Each row was made from one small tree. Brackets hold a mark, then the marks that hang from it, in the order of their numbers. Every link used is in the known rows. Write each row's tree.
Known rows
[Q94 [Q170 [Q156 Q307] Q264]]: [-12  11   2   2   0 -38   3 -23  -1  -8  -1   3  -3   1  -1  -1   4   6
   0 -11   4  15   4  18  -7   5   6 -11  26  -5   4  25  32   1  -1 -24]
[Q94 [Q170 Q264]]: [ -4   9  -2  -1  -6 -26  -4  -5   1  -8   6   0   6   0   6   5   2   5
  -1  -7   8   4   7   8  -9   6 -10  -6  14  -2   2  18   6   8   8 -20]
[Q356 [Q170 Q94 Q264 [Q307 Q156]]]: [ -3  16  -7  28   6  -9   8 -25  11  -1  16  10  -3  -8   2  -1  -8  10
  -6 -18  -9  -1 -16  -4  -3  10  10 -21  30  11  12   6  41  13   9 -13]
[Q116 [Q307 [Q170 Q264 Q997]]]: [ -6  11  -2   4   4 -14   7   8  -1 -14  -2  10  13 -16  20  10  -6  -8
   3  -5  24  18  -1  -1   0  14   4 -18  24  22   2 -14  50  14  -2  -3]
[Q666 [Q170 Q94]]: [ 18  21 -16   2  -6 -15   0 -14 -14  19   4   4  -1  -8  -2  -8 -14  -1
   1  19  14   1  -8 -26  -2   8   8   1  17  -4   9  -1  16  10  17  10]
[Q116 Q307 [Q785 Q170]]: [ -2  21  -1  13  16   0  11   2  -3  -8 -13   3   3   2   2   0 -11  -2
  30  11  22  12 -15   9   1  12  -3  -2   3   1  20  -8  27   5  -6   7]
[Q785 [Q156 Q94 [Q307 Q116]] Q170]: [ 17   0  -7  24  17 -26  18 -18   7 -21   3  -9 -31  14  -2  12  -5  -1
 -11   6  10 -12 -12  -3   2   6  13   5  11   0  -3   4  14   7  27   6]
[Q94 Q170]: [ -3   4  -6   3  -8 -15  -1  -1   5  -8   3  -5   2   8  -2  10   0   2
   6  -2   2   0   8   3  -9   6 -13  -3  14  -9  -1  10  12   0  14 -11]
[Q307 Q116]: [ -4   8   4   6  -1  -5   8  14  -2  -2   9  -7  -8  -7   6   9   1  -6
 -12   4  17 -14   0 -13   0  -1   7   9   0   0 -14  -8  -6   9   8  10]
[Q94 [Q170 Q264 Q997]]: [ -3  16  -1 -13  -9 -19  -7   1   6  -6   2   9   9  -3   9  10  -2   1
   3  -5  16   8   4   4  -7  15  -2  -6  30   4   0  10  22   7  15 -20]
[Q785 Q156]: [  5 -11   2   3   8   5   7  -2  -1  -6  -2  -9 -10   3  -1  -2  -4   7
 -11   3 -11   2  -3   6  -1  -8   6  -1  10 -10  10   1  -9   1   9  -6]
[Q156 Q94 [Q307 [Q116 Q785] Q170]]: [  7  25  -1  37  12 -30  22   4   2 -11   8 -16 -18   4  -8  19  11 -11
  -3 -12  15   2   9 -15  -2   5  10   7   4  36 -26 -14  33  -5  10   4]
[Q785 [Q156 Q307]]: [  1  -8  -4   5  16   0  17 -14  -2  -3  -5  -9 -19   3  -3   6   4   1
 -11   0  -8   1   2  12   2  -6  14  -5   9  -2   7   8   2  -7  11  -4]
[Q156 Q94 [Q307 [Q116 Q808]]]: [  9  21   1  27   8 -27  11 -15   1 -15  13  -8 -21  -8   1  20   8  -5
 -13  -9   4   5   4 -11   2  -4  22   5   7  33 -20   1  45 -17  12   7]
[Q170 Q156 Q307 Q997]: [-14   4  18   1  -5   3   2 -12  15   7 -13  12  -1  -5  -2  -6 -13   5
   7 -15  -4  23 -11   6  -4  12  36 -10  48 -10  11   4  67  -4  -4  -1]
[Q116 Q307 Q785]: [ -5  22   4  14  11  10  11   7  -7  -2 -10  -1  10  -9   1   2  -2   1
  24   4   8  22  -5  10  -1   2   4   1   6  10  16 -12  28  -5 -12   4]
[Q356 [Q170 Q264 [Q307 Q156] Q997]]: [-13  18   1  11   5   3  15 -11  18  -6   6  14  -1 -11   9   3  -5   0
   0 -22  -6   6 -16   1  -2  20  15 -22  33  15   7  -1  39  14  10 -15]
[Q186 Q997]: [  7  -1  -1  -3   2   3   0   1   8 -11  -9  -6   7  -6  12   6  -3   2
  -2  -2  -6  -7   1 -14 -11  -3  -1  -5  13  -2   4  -3 -23  -3 -15  -6]
[Q666 [Q170 Q94 Q156 Q997]]: [ 15  28  -6  -6 -11 -16  -2 -14  -9  18  -3  16   1  -8  -4 -16 -22   2
   4  20  19  16 -18 -25   0  13  29   1  44  -7  12  -7  49  10  15   4]
[Q94 [Q170 Q156]]: [ -7   5   3   5  -7 -21  -1  -7   2 -12  -1  -3   1   9  -7  -3  -5   9
   6  -4  -2  11   0   8 -10   3  -1  -4  26 -18   4  12  30  -2   5 -17]
[Q666 Q170]: [  4  18  -9  -4  -3  -9   9  -8 -11  11  -1   0  -1  -7   1  -8  -8  -8
   3  13  10   5  -4 -18  -4  10   4   0   2  -7   4   0  -5  13   9   7]
[Q94 [Q170 Q156 Q307 Q997]]: [-13   7   8   3 -10 -12  -2 -11  15  -3  -6   3   2   3  -4   4 -11   7
  13 -13   1  19  -1   8 -13  15  17 -12  54 -16   9  13  66  -3  12 -12]
[Q94 [Q170 [Q307 Q156]]]: [-14   3   0  14  -2  -7   2  -7   5  -8   4  -2  -1   1   1  11  -5   3
   9 -19 -10   4   5   2 -19   8  -1 -13  35 -10   2  10  38   0  11 -14]
[Q666 [Q170 [Q307 [Q156 Q94]]]]: [  1  18  -2  19  -2  -7  14 -19  -6   7   3   2  -3 -11   0  -6 -13  -4
   5 -10  -6  12  -8 -22 -18  10  18  -5  26  -1   3  -4  31   8   8   3]
[Q307 Q116 Q156]: [-11  12   3  13   6   5  10  20 -13 -11  12   1 -11 -12  10   4  -2  -7
 -10  -5   5 -14  -8 -18  -8  -3  11   6  15   7 -20 -20   3  14   4  -3]
[Q170 Q156 Q997]: [ -5   8  12 -10  -4  -1  -2   1   4   1 -10  14   2   0  -2 -10 -11   4
   5   1   4  18 -13   2   2   7  25  -2  35  -4   5  -7  41  -1  -2  -6]
[Q94 [Q170 Q264 [Q307 Q116]]]: [-15  10   5  12  -6 -27   4  -9   9  -4   9  -5  -2  -9   9  17   1   2
  -5 -17  13   0  10   3 -14  10   3  -8  24  -6  -2  21  22  11  12 -10]
[Q156 Q94 Q307]: [ 12   8  -5  21   4 -18   9 -23   5  -8   4  -3 -10   3  -8   9  11  -2
   1 -10  -3   6   5   1   2   1  12   2   5  25 -12   3  34 -17   5   2]
[Q156 Q94]: [ 18   3   1  21  -6 -12  -3  -7   6 -12   8  -1   2   5  -6   0   0   6
   0  -9  -7   7   0  -6  -3  -2   2   7   4  14  -7  -7  20  -7   3   0]

Write each row's tree
[ 12  13   3  -2  -8  -6 -14  -7   1   9  -2  19   3  -1  -6 -11 -18  10
   2  10  11  16 -16  -9   6   5  30   0  52   0  10  -7  68  -4   5  -4] => [Q170 Q94 Q156 Q997]
[ 11   8  -8  30   7 -30  12 -15   7 -15   7  -8 -11   8  -6  13   9  -7
  -4 -15   1   7   9  -9   0   5   5  -6   5  32 -19  -4  42  -9   7  -1] => [Q156 Q94 [Q307 Q170]]
[-11   8  14  22  10   7  18   5   6   6  -2 -14 -16  -6  -3  11  -3   2
  -2 -10   2   1   1   0  -7   0  20   4  17  -8   6   2  12   0   6   9] => [Q170 [Q307 [Q116 [Q785 Q156]]]]
[  7  17   2  17   4 -22  -2  16  -2 -23  12  15   5  -4  13  -1  -9  -4
  -8 -25   3  16  -8 -21 -11  12   7 -11  36  41 -19 -28  43  15   2 -27] => [Q307 [Q156 Q94] [Q170 Q264 Q997]]
[  4   9 -10  28   1  -1   8 -24  20   4  10   0  -5   1  -8   7  -7   9
   1  -5  -7  -4 -10  -6   4  10   5 -15  21   0  14   7  43   2  19   4] => [Q356 [Q170 Q94 Q307]]
[ -4  30  12  24  23 -18  11  10  -9 -21  -9  -5   4  -9   2  -1 -14   3
  14  -5  -1  49  -9   1  -1  -4  11 -15  21  22  15 -11  71 -12 -17  -9] => [Q116 [Q307 [Q170 Q156]] Q785 Q808]
[-14  12   6  12   1   3  16 -18  26  -4  -4   7  -4   1  -7  -2  -8   6
   7 -12  -8  12 -17   3   1  18  21 -17  35  -7  13   1  56   4  10  -3] => [Q356 [Q170 Q156 Q307 Q997]]
[ 15  34  -3  18  21 -14  -3  -3  -8 -11  -6   6  -1  -6   4   7 -22   6
  22  14  16  28 -19  -1   6   4   6  -7  19  16  26  -1  67  -8   1   3] => [Q116 Q307 [Q785 [Q170 Q94]] Q808]
[ -7  15   7  -9 -10 -27  -7  -4   5  -8  -3  12   7  -1   3  -4  -6   8
   3  -6  12  19  -3  10  -7  13   9  -7  41  -6   5  12  39   7   5 -25] => [Q94 [Q170 Q156 Q264 Q997]]
[  6  17   3  25  13  -8   2  -3 -11 -33  10   8   4 -21  14   6 -12   3
   6 -12 -17  33 -10  -5  -8  -8  14 -12  28  30   3 -13  78 -16  -6  -8] => [Q116 [Q307 [Q156 Q94]] Q808]
[  0  20  -9  20   2  10   7 -12  19   2   9  13  -4  -5  -2   6 -13   4
   6  -9  -5  -1 -18 -14   0  18  17 -18  45  10  10  -8  65   5  24  -4] => [Q356 [Q170 Q94 [Q307 Q156] Q997]]
[-12  11  -3  16   9 -11  22 -24  13  -9   0  -2 -12   7 -11  -5   4   4
   2  -4  -7   5 -13   8   7   8  10 -13   8  -1   6   7  27  -1   4  -6] => [Q356 [Q170 [Q156 Q307]]]
[ 12  13  -8  19   5 -25  10  -9  11 -12   2   0  -9   6  -4  16   6 -10
  -1 -14   7  10   7 -11   1  13  12  -6  18  38 -20 -11  54  -9  13  -1] => [Q156 Q94 [Q307 [Q170 Q997]]]
[ -3  17 -10  17   9 -36  12  -5  -6   3  11  -3 -17  -7   7  18   6 -11
 -21  -1  29 -11   7 -15   6   6  12  -8  12  27 -18   1  29   8  12   0] => [Q156 [Q307 Q116 [Q170 Q94 Q264]]]
[ -4  13  23  21 -10 -11   6  -7  18  -4   1   6  -6  -8  -2   3 -11   5
  -2 -18   6  18 -10  -8  -8  10  44   3  52   1  -6  -6  80  -3   3   7] => [Q170 [Q156 Q94] [Q307 Q116] Q997]
[ 10  24  -1   9   7   1  -3   0  11  15 -11   7  -7  10  -9   2 -17   4
  24   8  18   6 -16  -4   2  19  11   2  27   3  18   0  40   2  10   6] => [Q116 [Q785 [Q170 Q94 Q307 Q997]]]
[  3  21  -6  14  -3  -7   3 -22  22   8   9  15   1  -8   1   7  -8   7
  -2  -9   8   4 -14  -6   5  20  15 -20  36  12  15   8  54  11  19  -5] => [Q356 [Q170 Q94 Q264 Q307 Q997]]
[  6  13  10  11  -2 -35  -2   5   6 -16   2  10   6   2   3  -8  -8   3
 -10 -16   9  26  -7  -8  -2  12  14  -9  33  22  -8 -11  49  11  -4 -19] => [Q307 [Q170 [Q156 Q94] Q264 Q997]]
[ 13  14  -1  -6  -1 -32 -15 -15   2   1  -4  27  -2   6   4 -12 -21   9
   0  10  27   7 -26  -4   8  17  18  -6  38  -3  15   8  48  19   4  -9] => [Q785 [Q170 Q94 Q156 Q264 Q997]]
[ -6  21  12   8   6 -29   6  25   1 -17   5  -3 -11  -8  10   9 -14  -7
 -18  -4  17  16  -7 -25   2   5  22  -6  33  17 -18 -15  54   7   9  -5] => [Q307 [Q116 Q808] [Q170 Q156 Q997]]
[ 17  19  -5 -10  -8 -13 -18  -5  -1  15   5  25   7 -14   9   1  -9   5
  -7   5  23   8  -8  -9   7  10  18  -3  34  19   7   0  39   7   8  -9] => [Q170 Q94 Q264 Q997]
[  7  21  -8   8  -5 -25   2 -31  -9  25   4  10   1 -18   5  -6 -14   3
  -5   3  15   9  -5 -17  -6  12  19 -10  27  -3  16  15  29  15   9   5] => [Q666 [Q170 Q94 Q264 Q307]]
[  1  23   1 -12  -7 -10   8  -8  -7  12 -10  10   1  -9   0 -16 -16  -5
   5  13  14  18 -15 -17  -4  16  25   0  32  -9   7  -6  29  11   8   3] => [Q666 [Q170 Q156 Q997]]
[  9  28   4   6  20 -13  -2   6  -1  -9  -8  -1 -13   7  -4  -1 -13   4
  14   6   3  20 -15  -1   4   3   0   0  -2  10  15   6  16  -8  -1  -5] => [Q116 [Q785 Q170] Q808]
[  2  25  -8  19  -2  -9  11 -12 -13  19  10   3 -11 -19   4   0 -18  -5
  -4   5  15  -3  -9 -35 -12   9  25  -1  37  -4   1  -5  38  16  18  12] => [Q666 [Q170 Q94 [Q307 Q116 Q156]]]
[-11  22   0   3   6 -16  17 -23  14  -6  -2  14  -6  -4   0  -4   3   2
  -3  -9   5  12 -15  10   9  17  21 -17  23  11   7   7  39   7   4 -14] => [Q356 [Q170 [Q156 Q307] Q264 Q997]]
[ 11   1   0  25  11 -12  19 -11   1 -12   7 -15 -22   1  -5  12   6   1
 -18  -4  -2  -2   2  -1   1  -7  20   7  14   8  -7  -1  15  -7  18   1] => [Q785 [Q156 Q94 [Q307 Q116]]]
[-12  18   1  -2  -5 -21   6  -4   6  -7  -4   0 -10   2  -2  11  -1  -3
   5   1  16   7   1   1  -6  12  18  -1  42  -4  -8   6  52  -2  19  -9] => [Q94 [Q170 [Q156 [Q307 Q116]] Q997]]
[ -5  20   0  10  17  -6   4  14  -9 -30   3  10   4 -21  22  12 -17  -8
   4 -10  -1  32  -9 -13  -5   4  11 -24  39  35  -1 -23  85  -1   1 -11] => [Q116 [Q307 Q156 [Q170 Q997]] Q808]
[ -1  10   0  -5   2 -21   0  14   4  -5   1   9   4  -4  13   5  -5  -8
  -8 -10  19  10   1  -9   0  15   0 -12  18  22  -9  -9  18  17   3 -14] => [Q307 [Q170 Q264 Q997]]
[ -6  15   0  19  20 -11   6   9 -14 -33   5   4   3 -18  20   9 -14  -6
   1 -11  -5  29  -7 -11  -7  -3   5 -24  27  29   0 -17  71  -3  -6 -12] => [Q116 [Q307 Q156 Q170] Q808]
[  3  -3  -7   1  22 -27  13 -26   0 -10  -7   2 -24   9   7   1  -5   3
 -11   4  11  -5 -11  16   6   7   7 -10   8  -5  15  22  -3  14  12 -10] => [Q785 [Q156 Q307] [Q170 Q264]]
[ -7  22  -2  -3  -2   5  11  -8  -3  15  -6  11  -3 -18   7  -3 -18 -10
  10  -3   5  11 -11 -23 -13  20  26 -11  39   0   5  -8  37  13  14   4] => [Q666 [Q170 [Q307 Q156] Q997]]
[ -1   0   9  22  -2 -11  -8 -28   4  13   1   6  -2  -2 -11 -10 -16  17
  -1  -8  -7  16  -9   1  -3  -2  30  -8  45 -15  18  13  73  -7  -4   2] => [Q170 Q94 Q156 Q307]
[ 15  -3  -7   6   8  -5  -3 -17  15   2  -6   7 -16  11   0   6 -27   8
   0  10  11  -2 -19  -5   2  15  20 -10  48 -16  24   8  50  10  30   5] => [Q785 Q156 [Q170 Q94 Q307 Q997]]
[ 14  11 -10   5  -2 -13  -8  12   4   1   5   6   2   3   1   9 -12  -4
  -4   3  19   3  -1 -24   3  12   3  -8  30  20  -6 -16  46   7  17  -2] => [Q307 [Q170 Q94 Q997]]
[ 12  26   2   1 -11 -18   6 -11  -4   5  -5  11   1  -6  -4 -16 -16  -1
   6   7  10  23 -15 -20  -5  15  26   3  34  -2   2 -10  40   6   8   2] => [Q666 [Q170 [Q156 Q94] Q997]]
[ -6  11  10  34   1 -24  15 -33  22 -13  10   4   0   1  -6 -10  -2  15
  -5 -26 -15  18 -16  10  -2  10  16 -17  22   1  12  13  45   6  -4 -12] => [Q356 [Q170 [Q156 Q94] Q264 Q307]]
[-11  18  -4   3   9 -27  17   5   0  -2   3   0 -15 -10  14  21   8 -19
 -16  -6  31  -6   7 -10   5  13  16  -8  13  29 -23  -5  25  11  11   0] => [Q156 [Q307 Q116 [Q170 Q264 Q997]]]
